Each row was made from one path, in order. Every step used is in the known rows, and no mark comes twice. Write each row's path.
In the rows, zero is written as 128.
Known rows
rimaz mebe farun: [155 132 119 160 139  96 157 101  62 134 146 107 120 155  95 115 119  96
  56 103 101 150 125 131 137 145 193 181 150 146 108 132 166  79 163 158
 124 143 160 128 126 102 126 142 105 176  94]
roze koza lokos vogi: [115 138 129 119  95 117 145 166 112 141 143 121 133 140  53 107  91 142
 100 146 110 109 149 143 117 123 128 140 101 127 131 129 138  63 127 149
 129 167 143  84 149 121 139 120  91  91 132]
retalo lokos koza roze vogi nuvon muki: [151 127 124  94  82 161 193 135 124  87 167 115 128  90 181  41 186 113
 145 137 140 142 131 165 106 214 122 132  95  78 170 136 107  90 195 155
 189 103 108 114  64  95  99 121 118 129 133]
vogi roze: [154 116 129  93 120 141 134 134  79 154 163 107 151  84 159 104 141 148
 117 152 147 125 119 126 143 143 114 111 175 103 146 144 127 184 127 132
 168 127 154 146 141 129 160 110 150 147 135]
muki farun: [153 161 127 113 142 102  96 104 108 137 128 116 160 144  81 153 138 112
 118 145  98 125 152 119 110 120 175 153 134 198 144 115 122 102 155 137
 135 174 153  83 111 164 124 155 115 123 116]
retalo lokos vogi roze koza: [183 136 135  97  90 106 151 159  75 143 186 118 128 117 151  57 118 193
 143 168 144  97 131 106 143 171 138 127 176 107 146 146 133 130 153 139
 189 169 175 140 135 112 188 112 125 120 130]
roze vogi lokos koza: [118 112 124 131  91 145 157 164 139 118 143 119 121 124 113 170 115 147
 148 161 141 112 185 201 129 166 129 116  52  81 166 126 147 180 202 115
 170 124 163 163 100 135 178 179 131 108 143]
koza nuvon retalo: [117 166 106  96 123 144 178 178 136 127 192 165 155 112 176  46 193  84
 136 106 130 162 102 167 127 140 141 133 103 154 134  98 126  96 146 139
 176  85 129 129 130 100  88 125 114 164 157]
mebe rimaz: [105 134 143 154 104  97 124  96  83 128 156 116  97 145  71 115 122 127
 109  90 129 113 132 130 154 137 203 129 117 146 151 138 134 126 118 129
 113 136 175  96 119 128 153 124 112 155 127]
roze retalo: [152 122 117 127  99  97 144 125 178 139 151 149 110 155 154 142 150 148
 166 122 125 127 155 116  76 145 152  97 112 134 162 149  99 151  94 142
 166 169 121 103 116 127 126 106 132 126 102]
rimaz mebe: [133 151 110 139 162 138 140 114 113 151 119 125 104 114 120  95 103 132
  82 124 102 152 109 130 160 117 156 195 138 134 120 130 145 111 163 129
 142 142 109 116 148  91 140 149 140 161 118]
roze retalo lokos vogi nuvon muki: [151 175 135 102  92 136 181 139 112  98 143 114 128  91 175  43 160 118
 151 135 140 150 127 161 115 194 118 115 107  74 179 159  84  72 153 156
 169 123 104  87  83  97 102  77 111 147 142]
koza nuvon muki: [127 178 128 100 126 160 180 161 171  90 166 140 155 127 166  39 180 120
 128 110 141 140 103 173 112 171 148 172 117 151 154 126 111  95 162 154
 142  94  95 133 107  75  72 131 117 151 140]
fepup kage: [130 133 142 140 173 138 145 101 120 117 139 143 169  93 104 124 119 169
 108 154 142  98 120 132 167 146 130 105 152 130 104 159 141 149  76  93
 128 147 124 164 111 156 125 149 120 146 134]
vogi roze retalo lokos: [162 154 124 124 115  93 150 112 135 129 118 113 116 128 118  59 149 130
 137 154 144 108 153 114 128 190 125 106 166 103 182 151 101 128 139 146
 187 157 146 142  77 132 167  87 142 138 109]
nuvon retalo lokos vogi roze: [145 159 131  93 121 140 145 148  43 131 143  94 146  60 130  74 117 135
 119 169 139 110 136 148 163 152  94  91 178  81 170 144 146 123 155 141
 165 133 159 128 140 138 166  84 130 146 160]
fepup farun: [132 128 112 149 156 125 145 120 149 142 128  97 166 105  77 144  92 134
 100 127 152 132 114 111  97 119 135 156 163 163 126 121 138 135  75 132
  98 122 122 153 125 168 176 148  94 148 117]
koza lokos vogi: [ 92 145 128 126 115 132 135 156 105 131 111 112 133 125  35 128  85 118
  94 146 108 116 152 154 122 106 114 125  93 123 136 126 140  69 119 143
 105 155 134  77 146 134 130 116  95  92 135]
lokos koza roze: [115  89 120 120 127 155 168 162 152 121 170 123 119 101 137 124 111 119
  93 156  97 100 161 136 101 138 126 101  84 147 137 120 175 114 161 117
 161 101 140 131 113 106 143 188 122  62 125]
vogi nuvon retalo lokos koza roze: [120 111 115 107 121 146 188 163 131 120 167 119 116  82 142  61 137  85
  98 163 101 121 157 142 118 172 118  86  88 117 150 118 160  79 184 121
 195  90 147 134  83 104 149 164 121  83 132]
koza roze retalo: [159 100 104 116 101 108 166 131 182 136 175 157 106 145 160 115 155 137
 140 128 104 114 165  99  51 143 139  85 117 148 150 146 118 142  91 144
 172 153 122 104 110 100 122 114 134  87  87]
lokos retalo: [ 90 123 140 145 139 145  99 169 112 124 131 121 136 112 125 177 125 106
 123 145 138  97 145 127 100 126 114 134  70 159 129 134 151  92 174 111
 147 115 157 102 125 138 127 145 113 155 131]
nuvon muki: [142 160 138 113 126 162 153 136 147  92 134 123 144 113 165  71 163 125
 160 111 143 118 107 167 118 163 126 157 118 120 156 143 122  93 160 147
 125  99  91 125  97 100  65 114 116 152 135]
roze retalo lokos koza nuvon muki: [126 186 133 113 114 149 203 176 188  88 166 133 143 127 163  50 172 120
 136 129 146 126 129 186 109 199 166 162  86 139 188 133 104  88 189 157
 176 107 104 136  87  88  97 146 114 133 142]
retalo lokos koza roze: [118 107 121 128 138 145 175 158 149 114 144 116 112 102 108  95 113 107
  88 167  99  90 165 133 115 161 123 109 102 137 143 123 169  89 184 125
 169 102 146 149  92 110 159 178 124  63 120]
roze koza nuvon: [136 155 121 103 101 108 174 175 170 136 211 173 138 163 149  51 156 153
 102 127 137 148 118 118 112 150 191 171 126 181 125 111 112 125 141 148
 185 139 160 145 147  79 154 148 125 104 125]
koza nuvon retalo lokos: [120 184 116 120 136 118 166 151 134 111 124 134 136 118 117  12 174  77
 128 134 140 133 122 156 156 180 129 141 137 121 157 108 126  58 177 140
 169 102 134 153  75 113 131 105 121 156 146]
roze koza lokos vogi nuvon muki: [145 155 133  90  85 141 181 153 103 117 173 117 139 104 152  37 161 124
 139 130 138 154 109 161 116 182 123 140  94  79 153 145  94  66 151 157
 167 126 108  85 101  83  91 100  99 144 138]
roze retalo lokos: [151 153 122 141 122  87 145 111 166 119 100 122 106 149 104  76 146 121
 141 142 138 106 161 116 120 184 131 116 144 109 171 147  99  96 140 141
 168 157 131 129  71 134 158  93 134 124 106]

Write each row's path
[175 188 124  89 118 106 140 114 101 113 150 107 154 112 118  76 164 100
 126 156  95 135 160 134  85 174 164 131 119 165 181 135  98  53 173 161
 170 170 143  54  77 135 107 122 103 121 115] : koza roze retalo lokos vogi nuvon muki farun
[182 142 132  88  88 106 158 164  70 142 197 129 132 107 165  39 131 180
 157 160 142  99 123 117 147 172 135 118 169 105 148 138 138 118 157 138
 202 159 172 141 127 106 169 107 123 131 138] : nuvon retalo lokos vogi roze koza
[136  57 109 110  82 168 157 129 153 107 171 137 118 121 138 150 146 153
 129 150 115  94 180 138  75 150 131 128 105 134 131 109 165 144 187 147
 167 137 132 126 113 130 130 174 133  70 110] : lokos koza roze vogi
[127 128 125 100  73 106 157 150  70 160 170 117 122 106 110  75 122 116
  94 149 124 186 133 128 120 155 125 102  89  75 138 137  82  87 120 142
 185 153 155  71 137 109 162  98 103 113 138] : roze koza lokos vogi nuvon
[ 96 149 117 114 101 144 186 185 171 122 184 150 140 144 114 114 132 130
  92 147 139 150 161 188 118 162 168 147  66 139 151 104 125 166 190 136
 187 110 170 163 129 105 168 177 133 106 145] : roze vogi lokos koza nuvon
[157 125 124  91  78 159 171 124 118 102 169 123 137 100 190  62 193 124
 159 121 148 160 114 160 101 194 125 140 107  77 157 137  90 110 162 158
 170 120  97 101  86  96  78  97 120 153 135] : roze vogi nuvon muki
[169 198 131  94 118 100 134 109 102 117 134 102 154 118 109  88 159 105
 139 154 108 137 153 139 100 175 167 134 117 161 189 139  88  59 171 158
 167 174 139  50  82 141 106 118 104 139 122] : roze retalo lokos vogi nuvon muki farun
[ 97 173 130 129 116 124 190 182 188 121 162 141 131 139 115  92 135 116
  88 151 136 140 153 161 116 171 188 150  84 157 176 111 116 117 186 143
 201 129 152 147 120 112 175 168 120 102 139] : roze retalo lokos koza nuvon
[ 96 134 128 143 128 131 104 179 103 129 128 120 134 122 102 164 124 110
 133 152 145 110 158 159 116 142  89 118  54 121 132 143 147 130 167 104
 143  99 182 129 102 124 151 125 126 160 134] : vogi lokos retalo
[139 138 125 109  86 103 171 130  74 132 146 112 104  84 135  73 119 107
  95 162 117 171 156 116 114 170 113  66 112  70 158 148  94  85 127 142
 193 150 150  73 115 118 173  80 119 102 135] : koza roze retalo lokos vogi nuvon
[ 67 112 128 138 126 142 103 177 129 149 131 117 144 129  61 151 141  82
 101 139 136 102 139 139  95 125 115 161  41 163 131 129 141  67 155 125
 142 117 157  93 109 130 114 147  99 141 119] : koza lokos retalo
[166 129 119 104  91 110 154 140 123 142 171 132 123 107 166 143 133 167
 150 153 132 118 157 121  84 144 128  74 142 112 176 164 107 178  97 148
 187 182 143  97 148 136 152  86 133 129 119] : lokos vogi roze retalo
[120 194 133 123 115 113 163 169  95 102 124 124 125 104 103  57 108 125
 120 159 122 107 146 150 145 155 124 115 128 121 153 123 146  43 171 144
 147 140 150 113 123 126 154 102 105 119 162] : roze koza nuvon retalo lokos vogi
[102 163 115 101 117 148 190 199 143 130 196 158 151  96 180  69 178  87
 139 122 132 154 116 186 129 150 155 130  73 148 150  97 142 100 171 130
 190  87 134 134 126 105 104 159 105 158 168] : lokos koza nuvon retalo
[139 100 103  81  73 151 180 156  93 136 208 144 131  71 206  66 200  89
 160 127 126 171 125 163 107 173 118  92  69  89 142 109 125 107 165 137
 217  99 129 109 100 111 101 122 113 151 150] : lokos koza roze vogi nuvon retalo
[153 207 128 100 131 113 151 137 157 109 153 122 170 140  99  97 173 108
 128 151 111 122 159 158  93 177 208 177 107 207 195 118 104  69 202 160
 170 159 143  90  77 136 104 164 104 132 118] : roze retalo lokos koza nuvon muki farun
[138 153 130 118  88  96 161 128  74 134 134 110 112  89 127  88 116 111
 111 162 127 177 150 125 127 172 119  79 111  63 161 149  82  95 129 142
 188 160 148  78 121 128 179  75 119 120 143] : roze retalo lokos vogi nuvon
[ 90 165 123 121 117 134 187 192 174 127 178 145 140 139 118 108 129 120
  86 146 136 158 149 189 131 152 169 140  63 140 154 110 124 152 177 127
 182 106 169 163 132  99 176 178 128 104 147] : vogi lokos koza nuvon
[140 133 110  91 100 129 163 156  79 146 185 143 137  77 195  50 195  74
 156 112 133 191 100 154 137 156 114  90  96  87 139 119 105 102 132 126
 195  93 126 103 111 107  94  96 111 182 161] : vogi nuvon retalo
[114 179 141 143 131 122 139 138  88 100  76  99 115 100  76 112  73 127
 111 165 120  94 163 142 150 142 108 105 137 103 158 134 147  61 163 138
 111 153 143 105 123 149 164 100 113 106 152] : retalo lokos vogi
[105 148 136 129 113 134 174 174 118 119 135 107 120  82 135  95 136  91
 137 164 137 127 151 178 155 188 138 106  64  79 178 122 132  87 211 112
 203 107 146 133  77 139 162 168 108 134 168] : vogi nuvon retalo lokos koza
[ 92 106 130 129 112 128 109 189 131 155 157 129 142 148  75 127 150 109
 116 137 142  98 139 124  87 134 131 170  47 166 125 130 133  65 157 122
 164 136 165  97 109 116 126 155  93 135 110] : roze koza lokos retalo
[115 181 132 133 134 130 151 150  79  97  94 109 124  87  97  89  95 111
 131 158 120 102 154 159 150 146  98  97 126 100 160 129 154  49 166 139
 125 135 135 104 116 143 144  92 107 127 161] : nuvon retalo lokos vogi
[164 183 132  99 139 123 114 112 117 112 130 117 171 132 108 117 164 111
 144 136 107 115 135 149 106 148 171 172 128 193 165 125 114  77 170 149
 130 155 130  80  91 141  79 148 104 142 118] : nuvon muki farun
[105 135 131 138 114 135 159 173 132 131 138 112 121 120 107 160  98 133
 133 159 135 117 174 197 146 160 124 104  50  81 165 134 142 171 186 101
 164 109 165 161 102 128 179 178 128 113 152] : vogi lokos koza
[150 116 122  88  77 172 188 140 129  96 186 122 133  84 194  63 185 118
 145 133 137 146 130 166  92 198 126 138  91  88 162 138 106 104 184 154
 182 106 103 105  83  93  88 126 118 134 135] : lokos koza roze vogi nuvon muki
[142 150 114 112 104 118 158 123  95 119 127 123 122 100 131  20 188  82
 148 139 143 146 130 144 151 197 106 117 130  75 156 117 108  68 179 145
 193 115 134 132  59 123 132  83 123 156 143] : roze vogi nuvon retalo lokos
[143  80 112  96  65 133 171 121  99 127 173 124 108  92 155  80 161 114
 113 159 127 172 160 125 101 187 127 107  97  72 141 123 109 129 172 144
 218 136 149 107  98 116 164 125 135  97 121] : retalo lokos koza roze vogi nuvon
[155 190 134  91 110 146 194 177 141  92 187 130 152 119 164   4 169 148
 127 135 150 122 109 165 125 197 153 173 141 135 164 135 115  78 184 165
 174 115 124 141 102  74 107 114 117 141 145] : retalo lokos vogi roze koza nuvon muki
[132 150 113  95  98 131 167 164  59 141 177 133 132  65 187  64 168  85
 154 126 124 181 112 163 136 148 104  77  91  80 144 118 117  85 132 132
 188 103 134  81 126 116 107  87 106 169 171] : lokos vogi nuvon retalo
